Each row comes from the steps of one path. Every step used is in the known rows, and no mark comes twice. Write the path behind each row, first mark first.
(in the rows, 128 means zero)
Known rows:
R/C/Z/M: [148 104  91 157 124 107 137 175 205 115 113 188 178  93 126 156 115 102
 123  62  76 130  97 113 114 120 151 169 124 120  94 131  90 126]
B/N/C: [108 141  97 145 123 104 134 116 134 162 129 165 150 125 135 167 103 118
 109 112 156 130 112 116  97 165 137 198 142 115 115 132  97 128]
K/M/N/B: [153 126  85 141 103 111 114 128 125 157 142 184 190 135 163 167 125 129
 133 121 122 172 124 124 116 155 129 201 119 146  86 147 109 135]
N/B/K: [158  97  94 161 108 127 108 110 104 124 164 201 146 124 164 160 120 118
 111  92 133 166 106 107 122 164 113 192 112 137  95 157  94 132]
T/C/R/M/N/B: [140  97  78 196 108 112 104 130 122 189 129 175 179 141 137 167 115 135
 139  90 109 145  91 126 126 203 120 229  96 150  78 121 122 114]
R/D/K/B/N/M/Z: [186  91  92 132 106 115 184 139 144 113 150 193 125 103 146 151 129 113
 118  72 169 107 110 111 111 126 123 209 166 128  96 105  66 131]
N/C/R: [130 118  95 139 140 100 118 134 129 148 142 174 155 132 121 169 121 128
 122 104 143 108  90 123 110 166 133 198 125 106  95 126 101 130]
N/B/K/M: [159  97  89 141 106 127  99 115 115 123 168 197 149 131 169 156 116 128
 123 105 120 158 101 109 112 136 112 203 103 137  77 171  95 136]
B/Z/M: [120  93  98 132 129 112 116 160 135  96 134 180 171 121 130 147 118 110
 137  77 147 141  75 105 106 133 143 152 115  96  80 150  93 141]
D/R/C/N: [111 108 104 162 108 105 153 126 140 137 122 200 136 121 134 157 136 129
 124  69  78 118 101  98 106  90 131 242 129 151 116 126 100  99]
N/B/Z/M/J: [139  98 100 139 121 121 128 156 118 101 129 177 175 137 147 150  88 104
 143  88 149 156  58 125 120 173 131 143 115 108  83 143  71 130]
C/Z/M: [137 106  94 133 130 113 118 179 175 115 118 192 166 107 128 159 113 102
 125  84 124 136  92 119 112 129 142 156 127 106  88 141  85 138]
M/Z/C/N/B: [133 134  99 162  97  94 134 128 136 135 122 205 189 126 139 193 109 116
 132  94 104 164  97 147 111 129 119 179 147 135  99 137  88 122]
R/D/K: [164  94 105 102 110 112 152 133 111  96 146 198 116  90 140 133 136 118
 118  90 107 131 120 105 121 163 138 191 137 146 101 147  96 124]
D/K/B: [130 105  95 135 116 118 118 123 106 110 160 197 131 135 144 144 142 119
 122 100 116 133 118 108 133 139 118 205 123 129 101 147  92 125]
B/N/M: [161 128  92 151 108 103 126 145 135 150 124 171 144 111 138 164 129 120
 115  93 191 116  89  96  94 113 136 212 135 111 109 125  98 122]
K/B/Z/M/N/C: [105 103  88 152 148 114 143 133 138 134 126 170 194 153 112 152 118 105
 132  63 142 169  99 114 113 202 125 181 140 116  81 109  75 156]
T/C/N/B/K/M/Z: [138 105  83 180  91 117 129 102 154 152 147 200 165 120 153 153  91 136
 142  85 100 148  90 145 112 116 124 206 115 158  66 149  78 118]
T/C: [134 113  92 166 100 105 108 134 135 154 122 182 152 101 134 143 118 121
 129 104 107 121 108 108 125 153 143 186 117 137  95 145 110 114]
N/C: [142 134  98 134 124 101 122 128 124 147 131 182 153 118 130 159 108 117
 121 109 134 121 111 118 111 181 136 184 136 117 104 139  99 136]
Z/C/R/D/K/M: [150  88 101  88 123 102 139 149 133  87 144 187 126 114 114 148 152 131
 125  85  50 134  80 104 116 127 123 236 119 143  80 154 105 124]
R/C: [152 116  98 159 110  98 129 138 154 131 129 182 164  94 144 152 130 122
 121  92  95 117 112 108 119 120 149 192 125 134 109 138 107 115]
N/M: [190 119  92 138 108  99 115 159 127 137 124 188 148 104 132 157 136 119
 125  92 171 107  87  99 109 132 135 201 131 113 100 132 101 129]
N/C/T: [131 133  99 113 146  97 139 133 114 138 117 159 154 125 108 174 107 119
 132 116 112 113  99 111  98 177 132 183 127 122  93 138 121 132]
B/Z/C: [117 117 104 154 116  96 105 155 118 113 118 191 171 126 133 166 137 117
 127  74  92 150  90  97 104 132 130 167 123 123  93 145  88 122]
D/K: [149 123  96 118 105 106 116 128 115 104 151 194 134 116 142 142 132 120
 122 102 110 128 111 104 127 138 139 204 116 129 104 159 103 118]
M/N/B/K: [155 111  87 166 104 120 127 104 113 142 149 194 169 126 157 160 130 118
 107  83 125 194 121 104 127 176 121 207 116 157  95 138  95 135]
J/M/Z/C/R: [111 118  93 130 119  91 125 155 178 115 118 201 180 124 131 177 128 120
 130  86  92 121  79 146 127  96 136 213 137 105  64 143  98 132]
B/Z: [121 107 101 153 118 106 106 150 112 122 137 190 163 121 155 156 131 125
 133  87 142 128  99 106 103 130 141 149 120 115  89 141  85 124]
B/N/M/Z/C/R/D/K: [186 102  93 118 111  94 180 156 164 102 131 180 133  98 113 167 139 116
 115  57 118 114  69 105 105 110 129 240 150 126  93 108  86 119]

Write each row's path:
[104 141  99 125 144 101 153 118 122 153 116 142 148 130 114 181 102 119
 120 117 133 122 101 108  85 156 133 195 129 120 103 133 118 124] | B/N/C/T
[206 126  89 137 100  91 132 168 161 132 126 198 167  99 147 163 118 114
 134  97 175  91  86 118 114 110 144 183 148 105  90 121  89 134] | N/M/Z
[159  97  86 146 111 109 111 137 156 108 163 199 175 139 148 181 119 128
 128  93  80 153  70 127 118 100 107 217 111 127  64 152  89 142] | N/B/K/M/Z/C/R
[154 127  99 149 112  95 130 142 124 153 113 189 147 109 120 164 136 126
 128  79 182 116  75 114  97 113 133 208 139 126 104 123  91 119] | C/N/M
[128 112 102  91 132 110 185 127 143 126 138 153 108 128 118 136  99 134
 122 107 116 108  68 123 107 151 141 233 132 140  93 122  69 117] | B/N/C/R/D/K/M/J
[157  94  91  85 147 107 185 128 151 104 137 165 152 112  83 135 122 110
 117  63 106 155  86 116 126 217 140 235 135 134  84 114 102 148] | Z/M/N/C/R/D/K
[164  92 102 105 115  94 164 153 153  82 141 200 142  98 121 159 140 118
 123  78  66 124  87 120 131 128 133 205 143 136  84 129  92 126] | M/Z/C/R/D/K
[153 125  89 160 105 111 121 122 113 155 137 187 187 126 159 173 126 117
 121 108 132 179 131 119 122 179 128 188 126 145 101 132 109 128] | M/N/B
[131 109  99 171 112 109  95 141  93 116 136 195 182 140 153 182 125 114
 128  73  91 176  98 110 102 169 112 162 118 125  93 151  88 122] | N/B/Z/C
[137 103  86 150 120 112 163 172 208 124 103 193 175 116 127 154 127 100
 116  46  36 148 109  89 121 121 140 231 126 145 100 111  93 121] | D/R/C/Z/M/N
[138  88  92 148 124 118 143 180 196 108 118 201 151 117 134 154 119 100
 120  52  43 121  97  92 113 106 134 212 119 125  99 129  91 119] | D/R/C/Z/M
[136 119  88 129 106 109 131 123 149 138 139 184 159 118 142 140 139 132
 120 101 111 163 101  97 120 111 137 227 113 155  78 144  98 142] | B/K/M/N
[153 115  86 166 106 106 143 149 157 149 136 183 161 124 152 173 125 115
 125  96 197 103  98 116 104  97 122 194 158 103  94 101  75 134] | K/B/N/M/Z
[152 112  87 151 114 117 133 125 118 127 150 179 123 137 137 155 143 119
 113  77 169 120  99  93 110 125 113 240 132 119 108 127  85 117] | D/K/B/N/M
[131 134  95 146  96  95 127 133 148 133 129 202 190 135 143 189 105 126
 143 108  96 157  91 149 102 103 117 192 140 137  84 152  88 125] | K/M/Z/C/N/B
[106  75  98 155 135 113 146 133 113 129 120 194 188 130 139 177 147 122
 124  31  80 195  98 136 108 191 114 200 131 149  60 121  84 127] | J/M/N/B/Z/C/R/D
[130  87  96 179 131 110  86 158  94 131 143 191 172 164 143 192 125 130
 142  67  98 145  60 115  98 169  98 191  97 115  76 143  96 123] | N/B/Z/C/R/M
[122 112 100 141 123  93 105 151 135 124 126 180 161 125 114 177 148 123
 118  98  98 134  78 106 119 122 124 206 119 119  96 138 113 125] | Z/C/R
[139 135  86 116 130 100 149 132 162 137 114 164 185 121  99 150 105 101
 122  92 135 161  96 116 122 201 143 208 139 119  94 128 109 154] | Z/M/N/C
[182 130  98 132 103  95 137 169 133 137 104 180 139 108 131 142 116 114
 129 105 172  98  59 105 123 135 141 196 136 124 103 123  80 118] | N/M/J
[105 143  93 164 130 108 133 140 163 171 115 179 157 126 143 179  99 113
 106  91 133 130 119 125  87 160 138 169 145 119 113 117  69 122] | B/N/C/Z
[133 106 104 121 101 111 140 166 119 131 110 198 106 144 147 140 101 121
 138 120 113  94  64  94 127 134 119 234 120 136 101 142  90 116] | D/R/M/J
[ 96 115  85 140 145 128 144 132 170 122 138 178 144 152 118 159 100  96
 110  64 115 146 104 120 105 172 116 203 139 107 102 130  63 134] | D/K/B/N/C/Z/M
[122  87 102 111 123  95 159 157 171 108 116 203 163  97 128 167 132 119
 125  70  88 123  80 146 122 121 134 201 155 123  61 132  90 139] | J/M/Z/C/R/D
[148 122  92 102 102 107 109 135 128 103 157 189 136 122 148 137 128 131
 134 116 101 123 105 110 121 108 139 219 109 128  89 174 106 120] | D/K/M
[116 128  97 133 100  93 144 127 174 115 123 203 161 118 121 161 120 129
 129  88  85 146  69 122 108  61 127 218 135 147  77 153  79 135] | B/K/M/Z/C/N
[159  93 101 105 139 108 160 126 115 111 153 181 119 109 116 145 128 125
 117  81 107 114 101 116 116 199 132 213 133 133  95 125  92 130] | N/C/R/D/K
[120 114 104 137 118  89 126 172 139 131  99 176 142 142 106 161 116 126
 135 112 102 106  32 113 128 141 122 220 116 131  92 134  97 120] | Z/C/R/M/J
[134 123  90 130 141 109 129 166 179 133 115 185 170 117 112 163  91  98
 122  78 120 133  94 127 104 182 137 166 137 103  90 132  79 148] | N/C/Z/M
[128 132  90 145 136  94 140 129 142 169 126 166 179 134 114 169 131 128
 118 101 137 138 104 123 118 181 140 217 130 126  97 103 103 136] | M/N/C/R
[132 129 102 111 105 100 128 157 143 129 118 175 145 121 145 138 107 128
 139 143 126 111  72 117 124 105 146 185 123 131  91 151  84 123] | K/M/J
[127 109  84 158 109 126 126  95 123 142 140 204 170 127 162 153 126 119
 107  62 118 195 117 126 129 171 123 231 118 153  74 152  93 136] | J/M/N/B/K
[129 100  86 163 119 114 115 172 186 139 106 186 168 100 117 144 102 102
 130  74  91 132  92 117 120 154 145 165 116 123  82 141  91 125] | T/C/Z/M
[128 123  93 125 105 101 130 143 169 121 127 209 173 104 163 157 108 118
 133 103 137 112 108 151 124  99 150 183 145 107  69 151  93 135] | J/M/Z
[124 119  92 149 120  88 121 157 142 155 105 177 171 139 106 175 144 129
 128  92  96 146  68 106 122 151 121 244 117 138  88 125 121 132] | Z/C/R/M/N
[131  78  97 121 160 108 176 150 147 122 122 160 181 118  96 150 123 115
 129  49 135 156  75 117 102 211 142 181 139 121  69  96  83 154] | B/Z/M/N/C/R/D
[130 149  84 141 126  99 134 155 179 177 108 184 186 129 134 169 111 123
 127  96  92 144 126 128 101 163 141 192 136 141  86 120  73 137] | K/M/N/C/Z
[106 127  92 145 125 119 138  92 117 137 157 173 129 152 134 155 116 116
 109  96 131 137 123 112 112 170 114 224 139 124 115 133  83 123] | D/K/B/N/C
